What can hang from each mark
Z_877: Z_77 Z_782 Z_925 Z_975
Z_213: Z_975 Z_993
Z_975: Z_213 Z_877
Z_925: Z_401 Z_877
Z_782: Z_401 Z_877
Z_891: Z_975
Z_401: Z_782 Z_925
Z_993: Z_213
Z_76: Z_213
Z_77: Z_4 Z_213 Z_877

Known rows, with every way that one mark hangs from another
(Z_925 Z_401 (Z_877 Z_77 (Z_975 Z_213))): [-16  19  27  13 -17  16  -4   0  -8  12  -6  22  17   7  15   8 -18  -8
   3   2 -18 -12  28 -27  -9  -9   5  29 -40]
(Z_76 (Z_213 Z_975 Z_993)): [ 14 -13 -53 -11  -8  27  14  22   9 -16  10  -9   1 -22 -40  10  10 -22
  -9 -19  -3   4  26  32   5  18 -20 -14  59]
(Z_213 (Z_975 (Z_877 Z_77 (Z_782 Z_401))) Z_993): [ 24  40 -24 -23  13  -6  26 -13  -7  -4  -5 -23   2  -4 -32 -18  -7  -4
 -13 -10  15   6 -30  18   9   0 -13  -3  20]
(Z_401 Z_782 (Z_925 (Z_877 (Z_975 (Z_213 Z_993))))): [-28  17 -28   0  29  29 -14  12  -2  31  13   7  22 -45   3  23 -28  -5
 -17   4 -42 -23  39  24  -8 -29  17  18 -37]
(Z_77 (Z_213 Z_975 Z_993) Z_877): [  2  -4 -28  -1   2  28  -6  16  -6 -35   9 -24   2  -8 -21  19 -11  -8
  14 -22   0 -17   9  12  15  24  -5 -19  61]
(Z_877 (Z_77 Z_213)): [ -7  -7  50  40 -31   4 -17 -20  -1 -22  -4  12  -6  36  19   0  28   4
  28  -5   2  19 -11 -21   2  13  -8 -24  17]
(Z_782 Z_401 (Z_877 Z_77 Z_925 Z_975)): [-36 -40 -15  14  11 -13 -16  23 -10   2  -1 -13 -18   1   6   7 -20  29
  -8   2  -5 -22   0   6 -10 -53  -7   3 -33]
(Z_401 Z_782 (Z_925 (Z_877 Z_77))): [-15  43  20  -2  12  -5 -29  12 -10  28   3  13  10   1   0  20 -27  22
 -10 -19 -23   2 -10  -5  18 -35  13  -8 -34]
(Z_891 (Z_975 Z_213 Z_877)): [ 10 -13   2 -10 -25 -23  21   6  39 -10 -14   5  -5  -8  29 -17  18 -39
  38  15  -1  14  -3   0 -28  42  -2  28  -3]
(Z_76 (Z_213 (Z_975 (Z_877 Z_77 Z_782)) Z_993)): [ 27  19 -38 -25   3   9  26 -13   5  -7   2 -15  -3  -9 -34 -17  17 -16
 -19 -12  23  17  -7  25  14  -1 -30  -8  47]
(Z_877 Z_77): [  6  -8  36  24 -42  -8  -3   3  -1 -23  -9  16 -11  45  10   1   6   4
  28   6   3  16 -18 -21  -4  22   2  -5   3]
(Z_925 (Z_877 Z_77 Z_975)): [-11  -8  32  22 -26  13 -16   0 -11   3  -3  17   6  39  15  25   6  10
  14  13   3  -2  -8 -24  -7   5  -6  16  -8]
(Z_891 (Z_975 (Z_877 Z_925))): [ 11 -24 -10  -7  -4 -32  -2  15  23  11 -18 -19  -7   6  21  -8  15   2
   5   0  19  29 -20  -1 -16  21 -10  19   8]
(Z_213 (Z_975 (Z_877 Z_77)) Z_993): [ 34   9 -14   2 -11   9  17  -7  -4 -16   4 -32   8  24 -22  -8  13  -2
  13  -4  21  18 -31   1  -3  37 -23  11  47]
(Z_993 Z_213): [-16 -29 -13  19 -42   3  -1  18  -3 -18  27  26 -20   7  -5   4   8  -2
   8  20 -21 -10  18  11  -5  18  30 -13  17]
(Z_993 (Z_213 (Z_975 (Z_877 Z_77 (Z_782 Z_401))))): [ -1  26 -17 -14 -10 -15  26   8  -5  -6  20   6 -21  -7 -28 -16   2   0
  -9  -2   9 -12 -20   9  13  -5   9 -11  10]
(Z_993 (Z_213 (Z_975 (Z_877 Z_77)))): [ 10  -3  -6  10 -33   0  18  13  -3 -18  27  -3 -15  19 -20  -6  21   3
  15   4  16   1 -21  -8   2  30  -1   1  35]
(Z_77 Z_4 (Z_213 Z_993) (Z_877 Z_782 Z_975)): [ -9 -27   7  -7  40  26 -21 -33 -16 -16   3  -5   0  -6   8  22   1  -8
   2   6  10 -20  25  16  16  -1   5 -27  32]
(Z_993 (Z_213 (Z_975 (Z_877 (Z_77 Z_4))))): [ 18 -11  13   4 -13  -1  10   1  -5 -18  33  -5  -7  23 -20  -3  31   3
  24  -1  22   2 -24  -8  10  34  -2 -10  42]
(Z_213 (Z_975 (Z_877 (Z_782 Z_401))) Z_993): [ 19  29 -49 -37  16  -1  23  -7  -3   5   0 -23  -1 -20 -34  -1  -8  -9
 -26  -4   3   0 -17  24   8   8  -6  -3  27]
(Z_925 Z_401 (Z_877 Z_77 Z_782 Z_975)): [-11  40  29 -10   0   1 -14 -12 -24  30 -16  25  10  14   3  16 -30   9
 -31   0  -1  -5  11 -25  12 -27   6   7 -40]
(Z_401 Z_782 (Z_925 (Z_877 Z_77 (Z_975 Z_213)))): [-27  27  16   9  13  13 -13  13   1  25   5  20  13 -17  15  19 -22   4
   1  -2 -25 -15  15  -8  -2 -31  10  18 -55]
(Z_877 (Z_77 Z_4) Z_782 Z_925 (Z_975 Z_213)): [  7 -14  33  11  18  -2  11  -5   8  -8 -15  17   8  -5  17 -23   4   4
   9  12  13  -8   8 -10  -7  -9   7   4 -40]
(Z_891 Z_975): [  4 -19  14  -1 -23 -22  -1  29  24 -12 -21  14  -5   5  13   7   2 -22
  29  -2   1  16   2   0 -16  38   2   0   6]
(Z_213 (Z_975 (Z_877 Z_77 Z_782 (Z_925 Z_401)))): [ 30  41  -7 -26   9 -19  13   3  -6  20 -14 -21  -1   8 -21 -10 -15  23
 -33 -21  30  18 -34 -27  19  -2 -15   4  -3]
(Z_925 Z_401 Z_877): [ -8  25   3 -13 -15   2 -24   3 -16  27  -1  14   9  11  -3  28 -25   8
 -23  -9 -29  -1  15 -15  11  -5  16   0  -8]
(Z_782 (Z_401 Z_925) (Z_877 (Z_77 Z_4) Z_975)): [-35 -46  12   7  39  -8 -33   7 -11  10  13 -17  -8   3   8  27 -14  25
   5 -11 -12 -17  -2   0   1 -44  -7 -11 -21]
(Z_993 (Z_213 (Z_975 (Z_877 Z_782 (Z_925 Z_401))))): [  6  20 -46 -23   3  -9  14  17  -9  20  21  -7 -10 -24 -33  -9 -12  15
 -46  -6   7  -7   3   4  16  -6  15  -4   8]
(Z_782 (Z_401 Z_925) (Z_877 Z_77 (Z_975 Z_213))): [-45 -32 -15  14  13  -3  -9  22   6  -1  10  -5 -10 -23  15   5 -27   4
  10   1 -33 -30  16   9 -17 -47   2  13 -45]
(Z_401 (Z_782 (Z_877 Z_925))): [-19  -4 -21 -18   9 -15 -21  24  -6  10   4   6 -18 -16  -4  18 -30  14
 -18   8 -19 -16   5  12   7 -35  16 -16 -32]
(Z_877 (Z_77 Z_4) Z_782 Z_975): [  7 -15  58   5   4  -2  -4 -22  -8  -7 -14  25  -5  34  14  13  11   1
  14  16  26   4  -9 -24   5  12  -2 -12 -15]

Rows
[  0   4   2 -36  35 -15 -24  22 -18   9  -2  -8 -13  -1  -4  24 -47  19
 -17 -21  -3 -15  14 -11  30 -18  23 -14 -14] -> (Z_77 Z_4 (Z_877 (Z_925 (Z_401 Z_782))))
[  1   8 -20 -32  19 -47   7   9  21  23 -27 -10 -13 -22  11 -19  -5   0
 -20  -5  12  16 -18  16  -4 -15   0   5 -18] -> (Z_891 (Z_975 (Z_877 (Z_782 Z_401) Z_925)))
[-26 -10 -33  -6  11  -3  20  20  14  11 -15  18 -12 -45  11  -8 -21  -2
 -27  18 -18 -28  29  11 -16 -32  19  13 -54] -> (Z_877 (Z_782 Z_401) Z_925 (Z_975 Z_213))
[ 15  13 -21  13   1  -2  17 -20   1   2  -2 -28  15  -5  10 -53  -6   3
  -8   3 -10  15   9  10 -17 -15   3  32 -12] -> (Z_975 (Z_213 Z_993) (Z_877 Z_77 (Z_925 Z_401)))
[  8  13  71   9   9  -7 -18 -45  -7 -13  -9  23   3  23  12  -7  26   1
  17  -8  12  17 -16 -13  24  -1   1 -51   8] -> (Z_877 (Z_77 Z_4 Z_213) Z_782)
[ -4 -16 -43   6  11  16  19   9   8  -1 -10   8   9 -42   5 -20 -15  -7
 -23  27 -13 -19  39  28 -23 -13  18  18 -29] -> (Z_877 Z_782 Z_925 (Z_975 (Z_213 Z_993)))
[  8   8 -32 -19 -20  -4  21   9  -1  -3  25   8 -19  -7 -27   1   9  -4
 -13  13  10  -8 -12   6  10  23  12  -8  26] -> (Z_993 (Z_213 (Z_975 (Z_877 Z_782))))
[-10  12  64   9  20  14 -30 -44 -15  11  -3  24  18  18  17  19  24   8
   5   0  12  -2  -6 -16  18 -15  -7 -25  -3] -> (Z_925 (Z_877 (Z_77 Z_4 Z_213) Z_782 Z_975))
[ 15   1 -11 -26   7 -40   4   6  22  17 -26  -7  -8  -9  15 -18   3   0
 -12   3  22  25 -22   6  -6   5  -2   9  -8] -> (Z_891 (Z_975 (Z_877 Z_782 Z_925)))
[ 24 -15  52  -4  -2 -34  -3 -14  17  -7 -17  -7  -1  36  25 -11  31 -13
  44  -4  32  36 -36 -14  -7  37 -18   5  17] -> (Z_891 (Z_975 (Z_877 (Z_77 Z_4))))
[ 29  -3 -38 -11  -8  14  15  -1  -1  -6   9 -33   5   8 -25  10  11  -7
  -1   2  10  12 -18   8  -5  44 -16  11  53] -> (Z_213 (Z_975 Z_877) Z_993)
[ 24  -3 -37  -8  -8  16  20  -6   6 -12   9 -25  -2   4 -29  -9  27 -14
  -3 -15  19  20  -6  20   5  13 -38   1  60] -> (Z_76 (Z_213 (Z_975 (Z_877 Z_77)) Z_993))
[ -6  14 -40 -26  -8 -10  23  13  -2   3  25   5 -25 -21 -31   0   0  -4
 -21   4   0 -17  -9  15  12   2  15 -11  16] -> (Z_993 (Z_213 (Z_975 (Z_877 (Z_782 Z_401)))))
[-18 -16 -33  16  11  32 -15  11   2  18  15  -5  28 -25   7  17 -12   2
  -6   5 -39 -15  32  19 -17  -9  12  26  -8] -> (Z_401 (Z_925 (Z_877 (Z_975 (Z_213 Z_993)))))
[ 17 -18  30  -4  14  13 -15 -34   3   0  14 -21   2  19  -1  31  53  -1
  19 -15  23  18 -27 -27  18  47 -28 -28  61] -> (Z_77 Z_4 (Z_213 (Z_975 Z_877)))
[ 12   8  21  33  -9  22  -2  -8  -5 -29   1 -11  17  11 -14  -7  20  -3
  24 -22   8  13  -6   2   5  21 -19 -25  44] -> (Z_877 (Z_77 (Z_213 Z_975 Z_993)))
[-16  38  -8 -31  -1 -12 -10   0  -8  19  -7  29  -3 -10  -8  15 -25   3
 -25   1 -29 -17  -4  11  17 -29  25 -18 -21] -> (Z_925 (Z_877 (Z_782 Z_401)))
[-13  61  70  -5  33   4 -42 -38 -28  30   2  19  21   6   3  19  -6   7
  -8 -32 -13   4  10 -18  36 -37   4 -36 -22] -> (Z_925 (Z_401 Z_782) (Z_877 (Z_77 Z_4 Z_213)))
[-20   5  -2  10   8 -10  23  13   9  -1 -21  18  -8 -26  14 -29 -19   4
 -11   9  -5 -20  14   2 -14 -41  10  14 -62] -> (Z_877 Z_77 (Z_782 Z_401) Z_925 (Z_975 Z_213))
[  5  43  30  -9 -18 -12 -11  -9 -11   2 -12  32   8  22  -1  -3 -14   8
  -2   3  -7   0 -20  -7  16 -15  16 -13 -18] -> (Z_925 (Z_877 Z_77 Z_782))
[-10 -15  10  32 -10   6   9  18   2   3 -14   2   5  -1  20 -14 -14   8
  -3   2  -2  -3  31 -26 -21 -11   0  32 -45] -> (Z_877 Z_77 (Z_925 Z_401) (Z_975 Z_213))
[ -9 -46 -39  30  -3  27  13  19  10  -8   0  -7  10 -24  12  -9   0  -3
  -1  24 -17 -14  41  18 -35   6   7  31 -10] -> (Z_877 Z_925 (Z_975 (Z_213 Z_993)))
[  7 -15  22  10  25  12 -25 -17 -12 -28  17 -19  19   4 -18   2  13   0
  29 -23   2  -4  -7  15  14  -2 -17 -42  42] -> (Z_782 (Z_877 (Z_77 Z_4 (Z_213 Z_975 Z_993))))
[ -9 -41 -20  24 -22  33  16   5  11 -19   2  10   3 -11  14   6   6 -29
  19  35 -21 -14  40  11 -35  30   7  27  -1] -> (Z_877 (Z_975 (Z_213 Z_993)))
[-17 -30 -20  16  -6  14   4  23   7  15  -7   2   0 -20  17   7 -17   2
 -20  10 -16 -10  46 -18 -23  -2   8  32 -37] -> (Z_877 (Z_925 Z_401) (Z_975 Z_213))
[ -8 -33  32  21  22  -8 -42 -14  -9 -12   9 -13   5  14   9  -5  15  29
  15 -15   1   1 -12   1  14 -31  -7 -39  10] -> (Z_782 (Z_877 (Z_77 Z_4 Z_213) Z_925))
[ -8 -29  31  37 -40  14  17   6  13 -27  -8  24  -7  22  28  -1  12 -19
  40  27   0  -6  12 -25 -29  27  -2  27 -22] -> (Z_877 Z_77 (Z_975 Z_213))
[  2  23 -11 -26  14 -31  15  15  28  24 -20  -3   0 -39  20 -24 -15 -23
  -6  -5  -4  12  17   3 -15  -4   5  28 -43] -> (Z_891 (Z_975 Z_213 (Z_877 (Z_925 (Z_401 Z_782)))))
[ 18  11  39   2  20  -2 -11 -76 -11  -1   0 -10   6  25  13 -21  39   2
   4   6  21  28 -27   5  16  -2 -11 -27  29] -> (Z_975 (Z_877 (Z_77 Z_4 (Z_213 Z_993)) Z_782))
[ 12  -3  19  13 -42  -9  21 -21  17 -20   0   6 -12  30  28 -26  23 -17
  36  26   0  13 -22 -21 -18  28  -1  27  -5] -> (Z_975 Z_213 (Z_877 Z_77))
[ 30  -7 -54  -7   8   9  11  10  -1   2   6 -47  10  -3 -27  -2   7  13
 -17  -7  13  13 -18  14  -3  24 -16  13  45] -> (Z_213 (Z_975 (Z_877 Z_925)) Z_993)
